What can hang from each mark:
Q_399: Q_842
Q_567: Q_613
Q_755: Q_613 Q_727
Q_613: Q_559 Q_755
Q_481: Q_360 Q_842
Q_842: Q_294 Q_559 Q_567
Q_727: Q_399 Q_467 Q_559 Q_567

Every row comes from one small tree of marks. Brackets hold a mark, then the marks that hang from it, in the order of their numbers. Every link used is in the known rows. Which tree was each row made from?
Known rows:
[Q_567 [Q_613 [Q_755 Q_727]]]: [ 1.671 -1.406 -2.722 -1.863 -1.946 -0.487 -1.419 -0.894  0.202  0.779
 -4.841  3.002 -0.400 -5.963  0.610  1.536 -0.255 -3.265  0.246  3.247
  2.873 -1.548 -0.335]
[Q_567 [Q_613 Q_755]]: [ 1.607 -1.465 -1.381 -0.852 -0.188  0.107 -0.643 -0.662 -0.822  0.907
 -4.509  3.214 -1.565 -5.725  1.016  1.074 -0.873 -2.838  1.794  3.419
  2.636 -2.512  1.581]
[Q_727 Q_399 Q_467 Q_567]: [ 2.734 -0.877 -2.568 -4.680 -0.086 -0.692 -3.595 -2.008 -0.212 -0.876
 -5.076  2.312 -0.406 -1.790  2.154  2.451 -0.640 -1.534  2.202  3.183
  4.319  0.586  0.561]
[Q_842 Q_294 [Q_567 [Q_613 Q_559]]]: [ 2.373 -1.004 -1.910  3.125 -1.271 -1.150 -1.302 -0.531 -2.960  1.042
 -3.618  1.931 -0.840 -2.106  2.605  2.643 -2.772 -5.127  1.012  3.005
  2.111 -2.592  1.867]
[Q_481 Q_360 [Q_842 Q_294 Q_567]]: [ 2.087 -1.279 -3.550  0.904  0.457  0.716 -1.714 -2.461 -2.778  4.378
 -3.313  3.037  1.927 -2.790  2.213  1.497 -1.699 -3.732  0.450  6.415
  3.645 -2.175  0.480]
[Q_481 Q_360 [Q_842 [Q_567 Q_613]]]: [ 1.337 -4.178 -2.287  1.648 -0.067 -0.906 -1.551 -1.671 -1.528  4.950
 -4.725  3.773 -0.741 -2.466  1.754  1.349 -0.504 -3.750 -0.046  5.393
  3.519 -0.935  0.785]
[Q_842 Q_294 Q_559 [Q_567 [Q_613 Q_755]]]: [ 1.515 -0.490 -0.491 -0.531 -0.898  0.324 -1.927 -0.117 -3.049  0.690
 -4.071  2.906  0.002 -5.414  2.302  3.536 -2.064 -5.357  0.679  4.048
  2.857 -3.925  2.690]
[Q_567 [Q_613 Q_559 [Q_755 [Q_727 Q_467]]]]: [ 3.078 -2.256 -3.382 -1.801 -1.211 -1.556 -2.928 -1.704 -1.292  0.114
 -5.158  0.835 -1.143 -5.350  0.892  4.291 -2.139 -3.558  0.260  3.071
  2.662  0.060  0.735]
[Q_842 Q_294 Q_559 Q_567]: [ 1.754  1.098 -0.376 -0.457 -0.125  0.333 -2.236 -1.123 -2.871  0.477
 -2.288  1.664  1.816 -1.815  2.694  1.824 -2.636 -4.547  1.667  2.907
  2.487 -2.521  0.707]
[Q_613 Q_559 [Q_755 [Q_727 Q_399]]]: [ 4.324 -0.047 -3.080 -1.267 -0.625 -0.659 -3.901 -1.931 -1.911 -0.836
 -3.427  0.350  0.103 -4.615  1.688  2.061  0.678 -2.308  0.450  2.400
  2.570 -0.198  1.093]
[Q_755 Q_727]: [ 1.840  0.264 -2.848 -1.894 -1.226 -0.563 -1.779 -1.683  0.739  0.537
 -2.875  1.876  1.340 -2.376  1.304 -0.262 -0.839 -2.320  1.145  2.071
  2.476 -0.295 -2.377]
[Q_755 [Q_727 Q_559]]: [ 0.169  0.295 -1.998 -1.480 -1.697 -1.748 -3.043 -2.393  0.918  0.366
 -3.052  1.063  1.669 -2.345  1.566  0.819 -1.410 -3.002  2.205  1.984
  3.012 -0.346 -2.561]
[Q_399 [Q_842 Q_567]]: [ 1.328  0.334 -1.398  0.459  0.794 -0.015 -2.392 -1.424 -0.918  0.030
 -2.746  1.625  0.331 -2.046  1.529 -0.096  0.065 -2.719  2.582  4.496
  3.220 -1.249 -0.509]
[Q_567 [Q_613 Q_559 [Q_755 Q_727]]]: [ 2.288 -1.603 -2.721  0.086 -1.266 -1.425 -2.286 -1.065 -1.472  0.643
 -4.144  0.955 -1.217 -5.353  0.877  2.308 -0.565 -3.596 -0.014  2.381
  1.847 -1.001  1.069]
[Q_613 Q_559]: [ 2.342  0.383 -1.749  1.255  1.280 -0.839 -1.862 -1.843 -2.087  0.167
 -1.881  0.027 -0.700 -1.726  1.480  0.417 -1.767 -2.230  2.554  1.574
  1.259 -0.917  0.830]
[Q_842 Q_294 Q_567]: [ 2.179  0.830 -2.655  0.054 -0.943  0.914 -1.243 -0.972 -1.836  0.633
 -2.769  3.159  1.543 -2.218  2.372  1.013 -2.047 -3.667  1.751  3.475
  2.658 -2.818 -0.062]
[Q_567 Q_613]: [ 1.253 -1.543 -0.730  0.389 -0.491 -1.213 -0.561 -0.858 -0.015  1.322
 -4.089  2.814 -1.414 -2.705  1.445  0.181 -1.938 -3.064  2.091  2.567
  2.396 -1.368  0.004]
[Q_727 Q_399 Q_559]: [ 1.516 -0.067 -0.479 -0.628 -0.400 -1.285 -3.470 -2.385 -0.198 -0.555
 -3.720  1.110  0.312 -2.139  2.633  0.885 -1.365 -2.077  3.300  2.140
  3.757 -0.593 -0.104]
[Q_481 Q_360 [Q_842 Q_294 Q_559 Q_567]]: [ 1.802 -1.122 -1.456  0.393  1.174 -0.108 -2.717 -2.478 -3.746  4.097
 -2.915  1.496  2.135 -2.471  2.761  2.430 -2.231 -4.841  0.569  5.760
  3.205 -1.962  1.247]
[Q_755 [Q_727 Q_399 Q_567]]: [ 2.560 -0.207 -2.931 -3.971 -1.716 -1.376 -3.332 -1.773  0.672 -0.289
 -4.289  2.409  0.573 -2.115  2.135  0.916  1.805 -2.217  0.549  2.781
  3.861  0.517 -0.967]
[Q_567 [Q_613 Q_559 Q_755]]: [ 2.318 -1.444 -1.621  1.184  0.391 -0.719 -1.640 -0.915 -2.575  0.349
 -3.770  1.226 -2.542 -5.140  1.001  2.030 -1.219 -3.180  1.567  2.706
  1.687 -2.004  2.976]
[Q_481 Q_360]: [ 1.556 -0.685 -2.391 -0.574  0.897  0.548 -0.571 -2.094 -0.860  2.738
 -2.301  2.805  0.573 -2.511  1.387 -0.252 -0.981 -1.879  2.989  3.455
  3.367 -1.057  0.026]
[Q_755 Q_613 [Q_727 Q_467]]: [ 2.513 -1.485 -3.652 -3.866 -1.153 -1.600 -2.610 -1.359  1.579  1.103
 -3.634  3.226 -0.089 -1.354  1.280  2.558 -2.538 -2.960  1.118  2.245
  3.327  0.797 -0.587]
[Q_842 [Q_567 [Q_613 Q_559]]]: [ 2.173 -1.986 -1.438  2.714 -0.728 -1.404 -1.796 -0.504 -2.401  0.596
 -3.407  1.915 -1.972 -1.467  1.929  1.659 -1.272 -3.806  0.954  1.738
  1.676 -1.106  1.646]

Which tree is each row?
[ 1.918 -0.311  0.760 -4.492  1.900 -1.914 -5.417 -2.689 -0.909 -1.398
 -4.587 -0.557 -0.384 -2.513  2.342  3.314 -0.880 -2.808  2.839  5.003
  4.719  0.955  1.025]
[Q_727 [Q_399 [Q_842 Q_559]] Q_467 Q_567]
[ 0.592  0.466 -2.950 -2.667 -1.521 -0.421 -3.253 -2.094  0.008 -0.075
 -3.457  1.432  1.588 -5.122  1.185  1.618 -0.311 -2.616  1.625  2.814
  3.119 -1.356 -1.074]
[Q_613 [Q_755 [Q_727 Q_559]]]
[-0.896 -1.347 -1.748 -2.138 -1.011 -1.047 -2.739 -1.233 -0.903 -0.094
 -4.726  2.829 -1.687 -5.311  1.204  2.641  0.480 -3.418  2.026  3.808
  3.647 -2.414  2.181]
[Q_727 Q_559 [Q_567 [Q_613 Q_755]]]
[ 1.684 -0.939 -0.264 -0.042  1.311 -1.283 -3.631 -2.097 -2.521  1.557
 -2.990  0.617  0.707 -1.442  1.951  1.099 -1.333 -3.418  0.526  3.137
  1.591 -0.670  0.490]
[Q_481 [Q_842 Q_559 Q_567]]
[-0.584 -2.438 -2.593 -4.029 -3.209 -3.045 -3.805 -2.014  1.526  0.419
 -6.114  2.126 -0.058 -2.658  1.649  3.963 -1.435 -3.937  1.151  3.240
  4.393  0.689 -1.588]
[Q_755 [Q_727 Q_467 Q_559 [Q_567 Q_613]]]
[ 2.650 -0.325 -5.084 -4.563 -0.493 -0.558 -4.144 -2.087 -1.979 -1.031
 -3.953  0.620 -0.017 -4.559  0.752  4.202  0.294 -2.437  0.445  3.365
  2.892  0.131  0.844]
[Q_613 Q_559 [Q_755 [Q_727 Q_467 Q_567]]]
[ 1.249  1.645  0.318  0.255  0.942 -0.434 -2.882 -1.696 -2.501  0.351
 -2.425  0.106  1.503 -2.748  2.493  1.666 -2.465 -4.874  2.447  5.144
  3.101 -2.260  0.335]
[Q_399 [Q_842 Q_294 Q_559 Q_567]]
[ 1.461 -1.960  0.455  1.384 -0.314 -2.016 -2.524 -1.407 -2.823  2.875
 -4.742  1.398  0.162 -2.870  2.636  2.761 -3.225 -5.810 -0.371  4.862
  2.326 -2.162  1.301]
[Q_481 [Q_842 Q_294 Q_559 [Q_567 Q_613]]]
[ 2.579 -1.856 -3.404  0.448 -2.326 -0.714 -2.799 -0.751 -2.292  0.471
 -4.110  2.262 -0.683 -4.510  1.164  2.988  0.716 -4.094 -0.967  2.365
  2.203 -1.202  1.136]
[Q_842 [Q_567 [Q_613 Q_559 [Q_755 Q_727]]]]
[ 0.798 -2.672 -1.029 -3.163 -1.567 -2.846 -4.272 -2.016  0.437 -0.392
 -6.638  2.227 -1.524 -2.238  2.705  4.106 -1.358 -3.109  2.327  3.410
  5.246  0.243  0.643]
[Q_727 Q_399 Q_467 Q_559 [Q_567 Q_613]]
[ 0.783 -0.065 -1.346 -2.474 -0.740 -1.719 -4.172 -2.049 -0.258 -0.781
 -3.838  1.582 -0.109 -1.842  2.636  1.476  0.731 -2.307  2.806  2.569
  4.254 -0.405  0.754]
[Q_727 Q_399 Q_559 Q_567]
[ 1.800 -2.907 -2.406  0.402 -0.192 -0.305 -2.255 -1.121 -2.014  2.113
 -5.213  3.256 -1.196 -5.136  1.084  1.989  0.025 -3.497 -0.568  5.221
  2.538 -2.127  1.953]
[Q_481 [Q_842 [Q_567 [Q_613 Q_755]]]]
[ 4.486 -1.082 -2.479 -0.404 -0.842 -2.946 -3.822 -1.468 -0.396  0.559
 -2.816  1.708 -1.352 -0.717  2.097  2.184 -0.526 -3.158  0.413  1.068
  2.621  1.145  1.446]
[Q_755 [Q_613 Q_559] [Q_727 Q_399]]
[ 1.797 -0.762 -0.345 -0.928 -0.557 -2.084 -2.561 -1.228 -0.575  0.481
 -5.687  1.933 -1.334 -4.021  2.674  2.122 -0.410 -4.567  1.862  6.715
  4.994 -1.815  1.231]
[Q_727 [Q_399 [Q_842 Q_294]] [Q_567 Q_613]]
[ 1.155 -0.654 -0.872  1.858 -0.779 -1.047 -1.243 -0.633 -0.985  1.283
 -4.441  2.469 -0.221 -3.708  2.292  1.654 -2.066 -5.178  1.768  6.232
  3.867 -2.801  0.270]
[Q_399 [Q_842 Q_294 [Q_567 Q_613]]]
[ 2.807 -0.498  0.972 -2.285  0.425 -3.351 -4.931 -1.813  0.627  0.533
 -3.051  0.582 -0.560 -1.751  2.042  2.256 -0.529 -4.060  1.296  3.299
  4.112  1.054  0.573]
[Q_755 Q_613 [Q_727 [Q_399 [Q_842 Q_559]]]]
[ 1.879  1.570  1.019 -2.418  1.398 -1.685 -4.233 -2.132 -1.848 -0.604
 -3.693 -0.531  0.365 -3.316  2.900  2.288 -0.858 -4.418  2.475  5.832
  4.316 -1.280  1.301]
[Q_727 [Q_399 [Q_842 Q_294 Q_559]] Q_567]
[ 1.532 -0.456 -0.472 -0.035  2.080 -0.549 -2.143 -2.986 -2.972  4.515
 -2.829  0.302  1.764 -3.382  2.355  1.868 -3.638 -4.450  1.389  5.721
  3.042 -1.882  0.926]
[Q_481 Q_360 [Q_842 Q_294 Q_559]]
[ 2.452 -1.718 -2.194  1.646 -0.403 -0.077 -1.914 -0.451 -3.168  0.307
 -3.528  2.452 -1.958 -4.286  1.334  2.667 -0.020 -3.380  0.575  2.680
  1.774 -2.117  3.207]
[Q_842 [Q_567 [Q_613 Q_559 Q_755]]]
[ 2.106 -2.198 -3.445 -3.775 -1.973 -0.404 -2.193 -1.370  0.406  0.431
 -6.056  2.898 -0.260 -6.025  0.677  3.435 -2.107 -3.168  0.403  3.869
  3.584 -0.511 -0.528]
[Q_567 [Q_613 [Q_755 [Q_727 Q_467]]]]
[ 0.854 -0.411  1.432  1.377 -0.032 -1.562 -2.385 -0.891 -1.992  0.917
 -3.969  0.845 -0.208 -3.234  2.580  2.591 -2.820 -6.111  1.939  5.208
  3.502 -2.618  0.848]
[Q_399 [Q_842 Q_294 Q_559 [Q_567 Q_613]]]
[ 0.067 -0.127 -4.329 -6.137 -1.775 -0.655 -4.589 -2.343  0.208 -1.007
 -4.703  1.712  1.277 -4.915  1.068  4.245  0.174 -2.642  1.525  3.721
  4.393 -0.197 -0.642]
[Q_613 [Q_755 [Q_727 Q_467 Q_559 Q_567]]]
[ 3.852 -2.069 -2.141 -0.220 -1.473 -1.828 -3.453 -1.327 -1.349 -0.069
 -5.124  1.159 -1.524 -5.214  1.565  2.890  0.068 -3.322 -0.414  2.686
  2.814 -0.312  1.455]
[Q_567 [Q_613 Q_559 [Q_755 [Q_727 Q_399]]]]
[ 0.854 -1.633 -0.381  1.517 -0.197 -1.145 -1.739 -0.790 -0.354  0.881
 -4.226  2.576 -1.316 -2.799  1.520  0.690 -0.448 -3.757  1.836  4.718
  3.538 -1.441  0.114]
[Q_399 [Q_842 [Q_567 Q_613]]]
[ 1.529 -2.993 -1.562  1.628 -0.513 -1.491 -1.921 -1.188 -1.089  2.635
 -5.074  3.007 -1.085 -2.205  1.592  1.024 -1.076 -3.565 -0.265  4.268
  2.408 -1.138  0.353]
[Q_481 [Q_842 [Q_567 Q_613]]]
[ 3.346 -0.358 -4.356 -2.734 -0.211 -0.262 -3.616 -2.327 -1.591 -0.474
 -3.727  0.164  0.523 -4.748  0.867  3.417 -1.673 -2.327  0.916  2.587
  2.312  0.026  0.168]
[Q_613 Q_559 [Q_755 [Q_727 Q_467]]]
[ 1.165 -2.202 -3.034 -4.426 -0.286 -0.125 -2.094 -1.001 -0.766 -0.071
 -5.845  3.537 -1.873 -5.472  0.944  3.637 -0.504 -2.953  1.465  4.278
  3.827 -1.525  2.174]
[Q_727 Q_467 [Q_567 [Q_613 Q_755]]]
[ 3.278 -1.442 -3.645 -1.819 -0.504 -2.446 -3.412 -1.523 -0.227  0.805
 -2.887  1.525 -0.843 -0.804  1.367  3.574 -2.883 -3.332  0.846  1.439
  2.504  1.520  0.667]
[Q_755 [Q_613 Q_559] [Q_727 Q_467]]
[ 1.464 -0.071 -1.480 -1.881 -2.016 -1.963 -4.234 -2.816  0.958 -0.298
 -4.120  1.152  1.473 -2.199  2.589  1.316 -0.526 -2.627  1.771  2.149
  4.027  0.559 -2.023]
[Q_755 [Q_727 Q_399 Q_559]]
[-1.115 -1.821 -1.935 -2.335 -3.258 -3.010 -2.969 -1.496  1.290  0.741
 -4.799  2.212 -0.393 -2.711  1.730  2.223  0.214 -3.932  0.940  2.793
  3.791 -0.322 -1.337]
[Q_755 [Q_727 Q_559 [Q_567 Q_613]]]
[ 0.546 -2.291 -2.681 -3.352 -2.474 -1.560 -3.417 -2.158  0.599  0.332
 -6.201  2.154 -0.034 -5.828  1.171  4.422 -2.377 -3.602  1.263  3.586
  4.273 -0.644 -0.913]
[Q_567 [Q_613 [Q_755 [Q_727 Q_467 Q_559]]]]
[ 2.285  0.422 -4.327 -2.769 -0.440 -0.433 -3.303 -1.661 -2.215 -0.596
 -2.750  0.918 -0.102 -4.691  0.617  2.130  1.900 -2.663  0.246  2.980
  2.249 -0.659  1.189]
[Q_613 Q_559 [Q_755 [Q_727 Q_567]]]
[ 3.103 -1.904 -1.803 -0.836 -0.236 -1.446 -3.401 -0.970 -2.853 -0.543
 -4.915  1.878 -3.243 -4.746  1.706  3.098  1.561 -3.160  0.772  3.273
  2.990 -1.308  4.210]
[Q_727 Q_399 [Q_567 [Q_613 Q_559 Q_755]]]
[ 3.417  0.502 -1.303 -1.875  0.940 -0.926 -3.096 -2.640 -0.605 -0.523
 -5.321  0.442  0.628 -3.711  2.682  2.507 -3.684 -3.253  3.348  6.323
  4.927 -0.900 -0.197]
[Q_727 [Q_399 [Q_842 Q_294]] Q_467]
[ 1.934  0.014 -2.433 -2.853 -1.663 -0.865 -4.365 -2.575  0.016 -0.833
 -4.431  1.396  1.318 -5.094  2.215  2.229  0.339 -2.385  1.482  2.960
  4.148 -0.617 -0.707]
[Q_613 [Q_755 [Q_727 Q_399 Q_559]]]
[ 2.586 -1.397 -4.511 -3.539 -0.762 -2.768 -4.089 -1.409 -0.297  0.432
 -3.131  2.019 -1.260 -0.580  1.245  4.148 -0.764 -3.391  0.398  1.846
  2.920  1.524  1.388]
[Q_755 [Q_613 Q_559] [Q_727 Q_467 Q_567]]
[ 2.381 -0.738 -3.243 -4.557 -1.751 -0.745 -4.989 -2.874  0.151 -1.147
 -5.597  1.310  1.433 -5.115  1.958  3.991 -1.250 -2.192  1.703  3.418
  4.969  0.353 -0.736]
[Q_613 [Q_755 [Q_727 Q_399 Q_467 Q_559]]]
